Known rows, with every way that one mark hangs from another:
C(H(A(Q))): [  3.9   8.7  -3.9 -10.2 -10.3   9.1   1.7  -8.5  -7.0  -2.5 -11.1   0.5
  10.8  -5.2  -1.9  15.0   1.5   7.8  -5.9]
H(A C): [  4.2   2.4   2.1 -26.4  -9.6  -8.3 -17.8  -2.4   9.2  -2.3   2.7  10.6
  17.1  -4.9   8.2   9.7 -10.3  -6.7   8.8]
C(Q): [ 14.8   5.7   9.8 -43.5   2.2  16.6  -9.6  -5.3  -2.7  14.0   0.7   0.3
  -6.3   1.8   2.0   7.6 -10.6   5.9   0.9]
C(H): [  5.3  12.9  -0.6 -15.2   2.9  12.2  10.7 -15.7  -6.1  12.8 -10.7  -0.5
 -11.8  -7.0 -14.7  19.4  -8.9  13.6  -8.3]
C(H(A U) Q(X)): [  6.2   2.2  -1.4 -37.3  -8.4  23.1  -0.2 -17.5  -9.4  -5.3 -13.9 -13.8
  13.5   3.9   0.3  20.1 -10.4  10.1  24.3]
H(C): [  5.1   5.7   1.0 -17.6   2.7 -12.1 -11.4  -2.5   9.9   8.1   1.5   7.5
  -4.4  -4.2  -1.4   8.1  -9.0   2.3  -7.4]
H(C X(Q)): [  1.0   2.5  -1.2 -16.0   3.9  -9.9  -7.4  11.8  13.9  12.3  19.2  11.2
   7.0  -3.6  14.1 -12.4 -10.5 -12.6   8.3]
Q(A C(H(U)) X): [ -8.1  -7.3  -7.6  36.4   9.1  -3.2  13.2   0.5 -10.0   9.8 -10.8  -7.5
 -23.0  -1.9 -22.7   6.2   6.1   7.9 -22.6]
C(Q(A(H))): [  2.6   0.2   9.0  -1.0   7.6   4.5  13.2   4.6  -3.9   5.7  -2.6  -2.7
 -12.4  13.6   0.0   0.6   6.0   3.5  -3.1]
X(Q(C)): [  8.2   6.0   1.9 -12.2  11.9   6.7  -9.4  14.3   0.6  14.4  11.2  13.1
 -21.6 -13.3 -14.0  -3.7  -4.3  -7.4 -17.7]
H(A(Q(X)) C): [ -2.4  -1.2  -4.0  -0.9 -14.4 -17.9 -22.2   7.3   9.2 -12.2  -1.3   6.2
  22.3   1.3  13.1  -2.8   8.9  -6.1 -10.7]
Q(C(H(A)) X): [  1.7  -2.4  -6.0  12.0  -2.8  10.7  -9.2 -10.9  -8.1   2.5 -11.2  -0.8
  -4.4  -7.9 -11.6   6.8  -0.8   4.6 -18.7]
U(H(A C(Q))): [ 14.3  13.0   8.2 -41.5  -1.1   8.9 -10.0  -9.2   4.8  -7.2  -3.7   3.8
  36.1  -3.7  18.9  19.2 -12.8  -6.7  30.7]
H(A(Q)): [  3.6   2.1   3.0 -14.7 -16.9   4.0 -14.5   1.4  -1.8  -6.9   1.9   6.7
  14.8  -4.0   8.3  -1.8   5.1  -3.0  -6.4]
H(C U X): [  1.5  -7.5  -5.0 -17.9  -7.5  -7.2 -11.7 -10.8   9.3  -2.4  13.0  -3.8
  14.9  -3.3  18.0  -6.4 -18.2   1.2  31.8]
H(A U): [  3.4  -1.0   4.2 -37.0 -16.4  14.2  -9.8 -13.9  -3.4 -10.8   4.1  -0.9
  12.3  -7.7   2.3   6.9 -13.8  -0.5  30.0]
Q(X): [ -4.3   4.9   5.3  -5.5  -1.2   5.0  -1.0  -6.1   0.2   9.4  -2.1   1.3
 -15.0   0.6 -10.2  -5.5   0.6   3.0 -20.0]
X(Q(A C)): [  0.2   2.6   3.1   6.1  17.4  -3.7   6.1  26.5  -0.5  21.3  11.8  13.8
 -27.0  -8.7 -17.9  -3.5   3.0 -11.2 -24.4]

Rows:
[ -1.2   2.0  -0.7 -12.8   6.8   9.2  19.1  -5.6  -9.9   9.4 -14.3 -15.3
  -9.3   9.7 -11.0  18.2  -2.0  13.3   5.0] => C(H(U) Q(A X))
[  6.1   7.6   4.9 -22.9  -7.8   5.9  -5.5 -12.5   6.4  -7.9   5.5   5.6
  44.3  -6.6  28.9   3.7 -13.8 -11.6  36.7] => U(H(A C X))
[ -6.3  -5.0  -3.9  -8.6   4.2 -16.1   3.1  14.7  11.6   5.2  20.3   2.5
   6.1  -0.9  11.3 -10.5  -9.8 -11.9  25.6] => H(C U X(Q(A)))
[  9.3  -8.8  -2.5 -34.8  -5.7  -0.5 -17.8  -9.1   7.7  -1.2  11.6  -8.0
  20.1   2.4  25.8  -2.7 -20.2   2.3  39.6] => H(C(Q) U X)
[-19.3  -2.9   0.6  49.0   8.1 -22.8  21.5   9.7   6.1  -3.2  -6.5  -1.3
 -17.5  16.0  -9.7 -11.7  20.7  -1.2 -22.7] => Q(A(H(C)) X)
[  8.3   9.5  -3.1  -7.6  14.2   9.3  -0.7   8.6  -2.9  15.4   3.0   9.0
 -20.6 -14.1 -19.3   6.7  -5.3  -1.6 -18.1] => X(Q(C(H)))
[-10.2  -4.4  -7.9  43.0  -8.6  -5.1   3.1  -2.8  -0.9 -33.0  -8.9 -13.6
  -4.8  11.7  -0.6 -22.2  26.5  10.7 -11.2] => A(H(U) Q(X))
[ -1.5   3.5  -8.0  -7.9 -14.0   9.5   1.6 -12.8  -7.9 -13.3 -12.7  -8.8
  12.2  -3.1  -3.9  11.8   1.1  10.2   6.6] => C(H(A(Q(X)) U))
[ -5.1  -4.4   5.8   7.5   5.0   3.3  14.1   3.3  -3.9  -2.3  -5.8 -10.7
 -12.4  17.8  -2.9  -6.1  10.3   4.7   0.0] => C(Q(A(H(U)) X))
[ -7.8  -8.6   1.0  34.9   8.8  -8.1   3.3  11.3  -4.8  16.7  -1.2   3.5
 -26.6   0.0 -16.7  -7.5  10.7  -1.6 -37.8] => Q(A C X)
[-19.6  -6.1  -2.0  44.8   5.6 -21.3  20.5   5.6   5.0 -10.8  -6.1  -7.0
 -15.3  15.0  -9.7 -10.5  17.0   1.3  -8.7] => Q(A(H(C U)) X)
[ -3.5  -8.7  -0.2  51.1  10.4  -7.1  11.4   6.4  -5.2   0.4  -1.8   2.0
 -25.1   1.8 -13.1  -7.1  13.4   1.7 -23.7] => Q(A(H) C)
[  9.2   2.8   2.0  -2.9 -12.1  15.1 -10.1  -8.6  -3.6 -11.7   4.9   3.0
  40.0  -8.9  27.7  -6.7  -1.7  -8.5  18.3] => U(H(A(Q(C)) X))
[-12.0  -8.7  -1.5  33.3   2.2 -16.4  19.2   2.9   4.6  -7.6   4.9  -4.3
  -2.8  10.2   5.7 -11.7   6.8  -0.2  12.4] => Q(A(H(C U X)))
[-12.7 -11.4  -1.8  66.2   9.5  -9.9  12.3   8.5  -4.5  -2.1  -5.9  -1.8
 -27.4   8.1 -15.6 -16.1  21.9   0.1 -33.9] => Q(A(H) C X)
[  8.0   7.3   7.0 -18.3   6.9   1.0   4.7  -3.4   5.2   6.0   4.1   0.6
  27.6   2.4  24.9   4.6 -10.1  -6.4  25.4] => U(H(C(Q(A)) X))
[  0.9 -10.7  -6.1   0.8 -19.3   4.3 -23.3  -2.3  -5.1 -20.7  -0.2  -4.9
  14.5  -6.0   5.1  -7.6   5.3   0.1   3.3] => H(A(Q(C X)) U)
[ -4.4  -2.0  -1.2  27.1  15.9  -3.8  12.8  21.3  -1.1   0.9   8.7   4.9
 -25.5  -2.5 -17.0 -10.0   9.1  -7.5 -10.0] => X(Q(A(H(U)) C))
